What can hang from each mark:
z_849: z_338
z_591: z_777 z_896
z_968: z_295 z_777
z_371: z_338
z_329: z_510 z_777
z_473: z_338 z_510
z_777: z_591
z_510: z_329 z_371 z_473 z_659 z_849
z_338: z_284 z_371 z_659 z_849
z_896: z_591

Known rows, with every way that one mark hangs from another:
z_329(z_510(z_659 z_849(z_338(z_284))) z_777): [ 2.02  0.17 -0.29 -0.82  1.15  1.31 -0.88  2.22  1.30 -1.30  1.29 -1.38
 -2.07  0.12  0.14  0.06  1.03 -2.94 -2.06 -1.68  0.28 -0.04 -0.04  0.20
  2.61 -1.16  2.44 -0.13]
z_371(z_338(z_284 z_659)): [-1.98  1.76  0.85 -0.94  1.21  0.65  0.13  1.54  0.19 -0.94 -0.73 -0.98
 -0.39  1.48 -0.80  0.76 -0.16 -0.91  1.23 -0.83  1.21 -0.24 -1.45 -3.69
 -1.09 -0.17 -0.91 -0.30]
z_510(z_329(z_777) z_371(z_338) z_473 z_849): [ 1.55  2.86  1.10 -0.93 -0.52  0.69 -4.14 -0.04  0.54  1.44  2.04  0.97
  2.30  3.10  4.07  0.87  2.89 -3.76 -0.24 -2.15 -2.75 -0.40 -1.26 -2.40
  1.49 -1.04 -0.69 -2.54]
z_968(z_295 z_777(z_591(z_896))): [-0.11  0.48  0.63  0.24 -2.24  0.42 -0.24  2.79  2.37  0.74 -0.15 -1.16
  0.09  2.30  2.11  0.57  0.76 -0.76  1.00 -1.63 -1.50 -1.29  1.37 -1.05
  1.07 -0.76 -0.33  0.46]
z_338(z_849): [-0.09  0.88  0.45  0.64 -0.20 -0.45 -0.96 -0.15  1.46 -0.37 -0.23 -2.26
  0.45 -0.80 -0.36 -0.54 -0.49  0.69 -0.37 -1.06  0.95 -0.31 -0.21 -1.37
 -0.92 -1.38 -0.96 -0.47]
z_896(z_591): [-2.51  0.43  0.11 -0.76  0.49  0.68 -1.63  1.58  1.25 -0.79 -0.78 -0.43
  0.47  0.15  0.06 -0.17 -0.13 -0.47 -1.66 -1.39 -0.58 -0.79 -0.38 -0.34
  0.00  0.04  1.19 -0.64]
z_777(z_591(z_896)): [-0.33  1.09  0.94  0.35  0.07 -0.12 -0.99  2.41  0.69  0.56 -1.37 -1.35
 -1.43  0.03  0.96  1.21 -1.08 -0.19 -0.63 -1.42 -0.46 -0.83  0.05 -0.86
  1.26 -1.03  1.37 -0.01]
z_968(z_295): [-0.95  0.68  0.25  0.37 -0.55  0.80  0.10  1.22  0.82  0.39 -0.30 -1.22
 -0.32  2.42  0.45 -0.33  0.50 -0.94  0.97 -1.42 -0.06 -1.08  0.72 -0.85
 -0.23 -0.13 -0.06  1.13]
z_329(z_510(z_371 z_659 z_849) z_777(z_591)): [ 1.66  2.11  0.02 -0.82  0.55  1.22 -1.99  2.15  0.87 -1.03  1.23 -2.55
 -1.23  0.72  1.71  0.12  0.71 -2.51 -2.27 -2.07  0.29 -0.36 -0.21 -0.37
  2.67 -1.24  1.61 -0.75]
z_968(z_295 z_777): [-0.63  0.28  0.00 -0.03 -1.86  0.67  0.35  1.63  1.72  0.23  0.40 -1.04
  0.66  2.45  1.53 -0.09  1.00 -1.13  1.20 -1.41 -1.01 -1.24  1.00 -0.92
  0.12 -0.31 -1.21  0.35]
z_473(z_510(z_329)): [-0.85  1.26  0.90 -0.87  0.76 -0.25 -1.15  1.19 -0.53  1.00  0.18  0.00
 -1.47  0.71  0.59  0.65 -0.38  0.64 -0.72 -0.42  1.01  0.28 -1.81 -0.36
  0.94  0.03 -1.21 -0.49]
z_777(z_591): [-0.88  1.68  0.82  0.20  0.10  0.06 -1.49  2.25 -0.50  0.15 -1.05 -1.47
 -0.82  0.60  0.50  0.60 -1.21 -0.06 -0.14 -1.85 -0.28 -0.60 -0.12 -1.22
  0.87  0.23  0.83 -0.18]
z_896(z_591(z_777)): [-2.68 -0.05  0.50 -1.39  0.47  0.96 -1.88  1.95  1.36 -0.95 -1.09 -1.06
  0.08 -0.06 -0.39 -0.01 -0.52 -0.77 -1.52 -1.32 -0.42 -0.76 -0.27 -0.77
  0.17  0.00  1.00 -0.67]
z_510(z_473 z_659): [-0.01  1.27 -0.38 -0.28 -0.27  1.09 -2.44  1.58  0.42  0.49 -0.52 -0.79
  0.47  1.86  0.97  1.79  2.55 -1.91  0.57 -1.37 -0.39 -0.48 -0.26 -2.72
  1.54  0.76 -0.42 -0.82]
z_510(z_329(z_777) z_473 z_659 z_849): [ 2.90  1.30 -0.09  0.12 -1.13  0.50 -4.81  0.54  1.16  1.22  1.93  1.15
  1.10  2.55  2.44  0.77  3.58 -3.18 -0.64 -1.89 -2.01 -0.04 -0.79 -1.48
  3.60  0.10  0.14 -1.51]
z_849(z_338): [-0.71 -0.01  0.96 -0.19  0.27  1.06 -0.70  2.26  0.18  0.56 -0.43 -0.06
 -1.35  0.79  0.30  1.97  0.12 -1.69 -0.31 -1.39 -0.67 -0.31 -0.80 -0.28
  1.00  0.24  1.55  0.59]
z_338(z_284 z_371 z_659 z_849): [-0.05  1.51  1.51 -0.35  1.38 -1.36 -0.96  0.14  3.03 -1.28 -0.82 -3.51
  1.79 -1.06 -1.83 -0.47 -0.73  2.25 -0.08  0.44  2.21  1.71 -2.40 -5.46
 -1.90 -1.85 -2.37 -0.85]
z_510(z_371(z_338) z_473 z_659): [-1.02  3.06  0.40 -1.17 -0.50  2.05 -2.84  1.51  0.14  0.75 -0.13 -0.88
  1.47  3.43  2.87  2.90  3.60 -3.10  1.29 -1.63 -0.14 -0.94 -1.23 -4.20
  0.73  0.29 -1.72 -1.55]
z_371(z_338(z_659)): [-2.24  1.84  0.51 -0.94  0.58  0.92  0.43  1.24 -0.09 -0.71 -0.68 -1.27
 -0.41  1.57 -0.34  0.62 -0.40 -1.04  0.57 -0.99  0.60 -0.43 -1.22 -2.60
 -0.44 -0.01 -0.86  0.22]
z_329(z_510(z_473(z_338) z_659) z_777): [ 1.45  0.55 -0.78 -1.66  1.53  2.19 -0.58  2.47  0.59 -1.35  0.75 -2.24
 -1.18  0.54 -0.14  0.34  1.98 -2.20 -2.78 -1.54  0.30  1.16  0.60 -0.93
  2.33 -0.72  1.03 -0.67]
z_849(z_338(z_284 z_371 z_659)): [-0.71  0.42  1.69 -0.89  1.41  0.42 -0.68  2.44  1.28 -0.07 -0.85 -0.96
 -0.39  0.61 -0.77  2.04 -0.06 -0.61 -0.12 -0.33  0.21  1.11 -2.34 -3.17
  0.32 -0.09  0.56  0.30]
z_510(z_329(z_777) z_371 z_659): [ 1.05  2.26  0.05 -0.48 -0.59  1.24 -3.04  0.75  0.78  0.53  2.16 -0.22
  0.30  2.39  2.77  1.76  2.47 -2.28 -1.52 -0.73  1.09  0.22 -2.51 -0.85
  2.28 -0.71 -1.50 -1.19]
z_329(z_510 z_777(z_591(z_896))): [ 1.41  0.62 -0.27 -1.08  1.74  0.48  0.67  2.80  1.22 -1.48  0.14 -2.69
 -2.48 -1.26  0.23 -0.62 -1.13 -1.10 -3.01 -1.34  0.02  0.26  0.90  0.70
  2.13 -2.15  2.39 -0.30]
z_371(z_338(z_284)): [-1.86  1.52  0.69 -0.80  1.16  0.70  0.11  1.49 -0.50 -0.65 -0.74 -0.45
 -0.45  1.25 -0.02  0.50 -0.11 -1.36  1.34 -1.43  0.76 -1.03 -0.73 -2.92
 -1.17 -0.61 -0.53 -0.70]
z_968(z_295 z_777(z_591)): [-0.46  0.91  0.56  0.12 -2.24  0.54 -0.63  2.71  1.54  0.45  0.08 -1.25
  0.52  2.67  1.82  0.15  0.66 -0.65  1.35 -1.91 -1.40 -1.11  1.25 -1.30
  0.80  0.15 -0.71  0.34]
z_329(z_777(z_591)): [ 0.74  1.04  0.35 -0.59  0.95  0.03 -0.72  2.30 -0.33 -0.88  0.13 -2.08
 -1.12  0.16  0.37 -0.44 -1.47 -0.77 -2.02 -1.88 -0.55  0.04  0.44 -0.05
  0.80 -0.89  1.09 -0.72]
z_473(z_338(z_371 z_849) z_510): [-1.24  1.00  2.17 -1.36  1.21  0.78 -1.01  1.31 -0.48  0.54 -0.76 -2.47
 -0.22  0.24 -0.89  0.87 -0.10  2.32 -2.19 -0.79  1.97  1.79 -1.68 -2.71
 -0.85 -1.02 -2.34 -0.23]
z_329(z_510 z_777): [ 0.87  0.43 -0.89 -1.36  2.09  0.74  1.22  1.65  0.57 -1.98  0.67 -2.56
 -1.91 -1.05 -0.37 -1.29 -0.90 -1.47 -2.81 -1.15  0.51  0.31  0.55  0.80
  1.21 -1.72  1.52 -0.40]
z_473(z_338(z_284 z_849) z_510): [-0.88  0.62  2.26 -0.78  1.38  0.88 -1.55  1.76 -0.29  0.42 -0.42 -1.56
 -1.04  0.46 -1.58  1.36  0.48  1.93 -1.24 -0.85  2.79  1.56 -1.31 -2.87
 -1.40 -0.63 -1.83 -0.62]

Rows:
[-0.18  0.94  0.00 -1.10  1.36  1.32 -0.30  1.21  0.91 -0.57 -0.57 -2.28
  0.05 -0.33 -0.34  0.11  1.07 -0.50 -1.37 -1.14  0.18  0.92  0.08 -2.24
  0.85 -0.83  0.25 -0.49]  z_329(z_510(z_473(z_338(z_371 z_849))))
[-1.16  1.56  1.02 -0.35  0.61  0.20 -0.46  0.87  0.66 -0.82 -0.48 -1.20
  0.29  0.49 -0.35 -0.05  0.07 -0.36  1.35 -1.39  1.23 -0.71 -0.55 -3.34
 -1.74 -1.28 -1.27 -0.93]  z_371(z_338(z_284 z_849))
[-0.11  3.32  0.47 -0.94 -1.15  1.88 -4.10  1.01  0.61  1.56  1.12  0.88
  1.87  3.96  3.68  2.98  4.59 -3.03  1.11 -1.20 -0.36 -0.17 -2.26 -3.77
  2.17  0.49 -2.30 -1.76]  z_510(z_329 z_371(z_338) z_473 z_659)
[-1.77  1.71  1.71 -1.37  0.61  2.44 -2.02  2.19 -1.44  1.19 -0.07 -1.33
 -1.27  2.59  0.55  3.23  1.81 -0.05 -1.66 -0.97  2.62  0.87 -2.32 -2.21
  0.37  0.34 -1.99 -0.16]  z_473(z_338 z_510(z_371 z_659))
[ 0.48  2.28  1.37 -0.40 -0.60  1.48 -4.08  0.11  0.87  1.88  1.13  0.07
  2.45  2.38  2.39  2.30  3.55 -1.08 -0.90 -1.12 -0.55  1.42 -1.77 -3.25
  0.76 -0.40 -2.06 -1.90]  z_510(z_329 z_371 z_473(z_338(z_849)))
[ 1.19  2.77  1.53 -0.29 -0.75  0.42 -3.35  0.45  0.69  1.19  1.87  0.57
  0.64  2.40  3.87  0.84  1.17 -2.90 -0.99 -2.01 -1.45 -0.84 -1.72 -1.02
  1.78 -1.89 -0.03 -1.52]  z_510(z_329(z_777(z_591(z_896))) z_371(z_338) z_849)
[ 0.60  2.46  0.47 -1.64  1.32  1.02 -0.21  2.36  1.13 -1.82  0.79 -3.48
 -0.93 -0.01  0.69 -0.43 -0.45 -1.10 -2.22 -1.50  0.78  0.63 -0.15 -1.21
  1.04 -1.71  0.52 -0.81]  z_329(z_510(z_371(z_338(z_659 z_849))) z_777(z_591))
[-1.29  2.70  1.16 -1.34  0.02  0.93 -2.19  1.51 -0.48  1.22  0.69  0.00
 -0.90  2.50  2.09  2.18  1.55 -0.58  0.02 -0.57  1.90 -0.12 -2.82 -1.76
  1.26  0.14 -2.46 -0.79]  z_473(z_510(z_329 z_371(z_338) z_659))
[ 1.27  1.20 -0.61 -1.07  1.15  1.15 -0.45  3.05  0.63 -1.77  0.57 -2.71
 -2.21 -0.15  0.08 -0.34 -0.04 -1.39 -2.44 -1.63  0.83  0.35  0.45  0.07
  2.76 -0.80  1.66 -0.19]  z_329(z_510(z_659) z_777(z_591))
[ 1.12  1.36  1.51 -0.20  0.07  0.55 -4.28  0.16  0.91  1.67  0.63  1.01
  2.16  2.37  0.92  1.24  2.82 -1.33 -0.48 -1.28 -1.73  1.53 -2.01 -4.13
  1.63  0.16 -0.56 -1.30]  z_510(z_329 z_473(z_338(z_284 z_371 z_659)) z_849)
[-0.22  0.96  0.87 -0.39  0.26  1.17 -2.01  1.02  0.76  0.41 -0.58 -1.69
  1.21  1.21 -0.60  1.35  1.75 -0.19 -0.74 -1.22 -0.37  1.35 -0.28 -3.51
 -0.11  0.18 -0.89 -0.67]  z_510(z_473(z_338(z_659 z_849)))
[-0.75  2.41 -0.40 -1.43  0.63  2.08 -1.00  1.65  0.75 -0.42 -0.04 -1.70
 -0.11  1.47  1.59  1.50  2.51 -2.58  0.14 -1.23  0.65 -0.51 -0.66 -2.67
  1.53 -0.27 -0.26 -0.83]  z_329(z_510(z_371(z_338) z_473 z_659))
[ 0.04  1.37  1.06 -1.12  0.94 -0.36 -1.42  1.97 -0.59  0.65  0.54 -0.42
 -1.71  0.63  0.71  0.31 -0.73  0.62 -1.52 -0.78  0.62  0.68 -1.37 -0.04
  1.37 -0.21 -0.73 -0.74]  z_473(z_510(z_329(z_777(z_591))))
[-1.27  1.81  1.16 -0.46  0.64  0.16 -0.41  0.91  1.37 -1.11 -0.50 -1.74
  0.35  0.72 -1.14  0.18  0.01  0.09  1.22 -0.77  1.71  0.07 -1.26 -4.15
 -1.67 -0.87 -1.67 -0.53]  z_371(z_338(z_284 z_659 z_849))
[ 0.56  2.58  0.54  0.07 -1.14  1.20 -4.62  0.29  0.74  1.55  0.43 -0.53
  1.87  3.07  3.28  2.44  3.59 -3.49  0.79 -2.01 -1.15 -1.44 -1.19 -3.33
  1.43  0.10 -0.50 -1.62]  z_510(z_371 z_473 z_659 z_849)
[ 0.08  1.14  1.13  0.46  0.74 -0.88 -1.34  0.34  2.84 -1.11 -0.25 -2.61
  0.60 -0.59 -2.13  0.01 -0.21  1.49  0.37  0.09  2.50  1.10 -1.56 -4.09
 -1.73 -1.03 -1.58 -0.66]  z_338(z_284 z_659 z_849)
[-0.49  0.38  1.41  0.19  0.76  1.25 -1.45  0.96  0.32 -0.17 -0.32 -1.53
  0.12  0.41 -1.49  1.01  0.85  0.59 -1.01 -1.28  1.88  1.05 -0.72 -2.93
 -1.37 -0.94 -0.90 -0.44]  z_473(z_338(z_284 z_849))
[ 0.48  2.21  1.31 -0.09 -0.64  2.26 -5.14  0.87  0.31  1.63  0.44 -0.26
  1.86  3.71  2.41  3.34  4.59 -3.27  0.34 -2.15 -0.36 -0.40 -1.47 -4.56
  0.93  0.23 -0.70 -1.65]  z_510(z_371 z_473(z_338(z_284)) z_659 z_849)
[ 1.01  1.34  0.03  1.04 -1.57  0.45 -3.88 -0.15  0.80  1.30  1.43  1.31
  0.09  2.23  1.85  0.93  2.30 -2.19  0.04 -1.41 -0.07 -0.94 -2.00 -0.73
  3.05  0.25 -0.13 -0.17]  z_510(z_329 z_659 z_849)
[-1.04  1.45  1.03 -1.04  2.20 -0.67 -0.14  1.02  1.33 -1.04 -1.18 -2.44
  0.74  0.04 -1.38  0.33 -1.02  0.83 -0.07  0.40  1.51  1.24 -2.70 -4.83
 -1.06 -0.86 -1.27 -0.56]  z_338(z_284 z_371 z_659)
[ 2.71  2.96  0.84 -0.10 -1.56  0.87 -6.26  0.87  1.14  1.81  2.20  0.59
  1.91  3.52  4.28  2.00  4.13 -3.48 -0.56 -2.14 -1.93 -0.10 -1.57 -2.45
  3.52 -0.02 -0.40 -2.21]  z_510(z_329(z_777(z_591)) z_371 z_473 z_659 z_849)
[-0.55  0.20  1.55 -0.76  1.36  0.48 -0.73  2.40  0.60  0.22 -0.83 -0.43
 -0.48  0.38  0.01  1.80 -0.04 -1.07  0.00 -0.96 -0.28  0.31 -1.62 -2.36
  0.22 -0.50  0.95 -0.10]  z_849(z_338(z_284 z_371))
[-0.94  0.52  1.36 -0.89  0.77  0.67 -0.39  2.13  0.99  0.16 -0.78 -1.26
 -0.46  0.71 -0.29  1.88 -0.31 -0.75 -0.75 -0.52 -0.42  0.91 -2.15 -2.05
  0.96  0.09  0.59  0.82]  z_849(z_338(z_371 z_659))
[-1.23  0.70  1.89 -0.79  0.84  1.35 -1.68  1.44 -1.61  1.24 -0.31 -0.65
 -1.46  1.60 -0.30  1.48  0.29  0.15 -1.69 -1.61  0.92  0.47 -1.25 -1.23
  0.13  0.10 -0.46  0.07]  z_473(z_338 z_510(z_849))
[ 1.43  0.67 -0.17 -1.87  2.08  1.22  0.07  1.75  1.33 -1.65  0.48 -3.24
 -0.23 -0.58 -0.77 -0.71  0.65 -0.83 -3.25 -1.09 -0.04  1.99  0.39 -1.63
  1.15 -1.58  0.53 -0.85]  z_329(z_510(z_473(z_338(z_371 z_659 z_849))) z_777)
[-1.70  0.84  2.09 -1.37  1.98  1.33 -0.97  2.42 -0.80  0.30 -0.67 -1.35
 -1.68  1.48 -2.05  2.16  0.27  1.34 -1.32 -0.27  2.80  2.05 -2.24 -3.24
 -0.70  0.46 -1.48  0.02]  z_473(z_338(z_284 z_659) z_510)
[ 1.08  1.19  0.33 -0.20  0.18 -0.09 -1.80  1.34  0.17  0.14  1.17 -0.05
 -0.56  0.73  1.09 -0.17 -0.23 -0.71 -1.73 -1.25 -0.51  0.58 -0.88  0.18
  1.99 -0.57  0.23 -0.78]  z_510(z_329(z_777(z_591)))
[ 1.89  2.18  1.49  0.20 -1.62  1.42 -6.44  1.04  1.71  2.66  1.76  2.19
  1.78  3.90  3.93  3.78  5.39 -4.02  1.10 -1.66 -1.58 -0.21 -2.60 -3.38
  3.20  0.63 -0.10 -1.68]  z_510(z_329 z_371 z_473 z_659 z_849(z_338(z_284)))
[-1.11  0.71  1.92 -0.82  0.74  1.12 -1.26  1.46 -0.58  0.64 -0.39 -1.84
 -1.07  0.55 -1.11  1.22  0.27  1.78 -1.86 -1.04  2.18  1.37 -1.09 -1.75
 -0.74 -0.45 -1.77 -0.07]  z_473(z_338(z_849) z_510)
[ 0.78  1.33  1.36 -0.57  0.38  0.58 -3.28  0.61  1.51  0.96  0.35 -0.16
  2.22  1.47  0.01  1.26  2.68  0.33 -0.73 -0.50 -0.28  2.56 -1.89 -4.55
  0.80 -0.15 -1.89 -1.38]  z_510(z_329 z_473(z_338(z_284 z_371 z_659 z_849)))
[ 1.91  2.24  1.29  0.26 -0.71 -0.08 -3.72  0.15  1.08  1.40  1.96  0.27
  0.56  1.68  3.64  0.77  0.88 -2.35 -1.72 -1.67 -1.38 -0.51 -1.70 -0.27
  2.08 -1.87  0.42 -1.51]  z_510(z_329(z_777(z_591(z_896))) z_371 z_849)
[ 1.52  1.50 -0.53 -0.97  0.89  1.34 -1.07  1.11  1.04 -1.20  1.55 -2.34
 -1.07  0.49  1.42 -0.11  1.03 -2.98 -2.44 -1.55  0.68 -0.48 -0.44  0.00
  1.99 -1.73  1.14 -0.77]  z_329(z_510(z_371 z_659 z_849) z_777)
[-0.14  1.03 -0.27 -1.23  1.39  1.98 -0.97  2.02  0.70 -0.57 -0.49 -1.74
 -0.42  0.69 -0.25  1.19  2.29 -1.34 -0.83 -1.04  0.94  0.76 -0.47 -2.96
  1.70 -0.14  0.27 -0.43]  z_329(z_510(z_473(z_338(z_284 z_371)) z_659))
[-0.15  2.34  0.52  0.45 -1.11  1.12 -3.43 -0.02  0.44  0.97  0.66 -0.86
  0.59  2.51  2.69  1.93  2.03 -2.89  0.20 -1.71  0.50 -1.89 -1.90 -1.86
  1.05 -0.43 -0.44 -0.66]  z_510(z_371 z_659 z_849)
[-1.80  1.12  2.36 -1.94  2.43  0.97 -0.69  2.27 -0.66  0.19 -1.05 -1.98
 -0.86  1.12 -1.82  1.84 -0.11  1.89 -1.68 -0.04  2.57  2.47 -2.84 -4.19
 -0.82 -0.11 -2.01 -0.15]  z_473(z_338(z_284 z_371 z_659) z_510)
[-0.09  3.29  1.21 -0.87 -0.68  0.73 -3.37  0.09  1.60  1.20  1.02 -0.11
  2.65  2.59  2.66  1.72  2.98 -1.47  0.67 -0.81 -0.67  0.73 -2.14 -4.10
  0.55 -0.33 -2.62 -1.95]  z_510(z_329 z_371(z_338(z_659 z_849)) z_473)
[-0.28  1.06 -0.43 -1.23  1.04  2.11 -0.81  1.87  0.55 -0.48 -0.49 -1.86
 -0.45  0.72 -0.03  1.11  2.18 -1.40 -1.14 -1.14  0.64  0.68 -0.35 -2.43
  2.02 -0.03  0.30 -0.17]  z_329(z_510(z_473(z_338(z_371)) z_659))
[ 1.92  2.18  1.48 -0.63 -0.39  1.39 -4.80  0.04  0.80  1.71  2.16  0.36
  2.24  3.24  2.72  1.78  3.42 -2.78 -1.98 -1.67 -1.98  1.41 -1.90 -2.69
  1.81 -0.49 -0.69 -1.93]  z_510(z_329(z_777) z_371 z_473(z_338(z_659)) z_849)
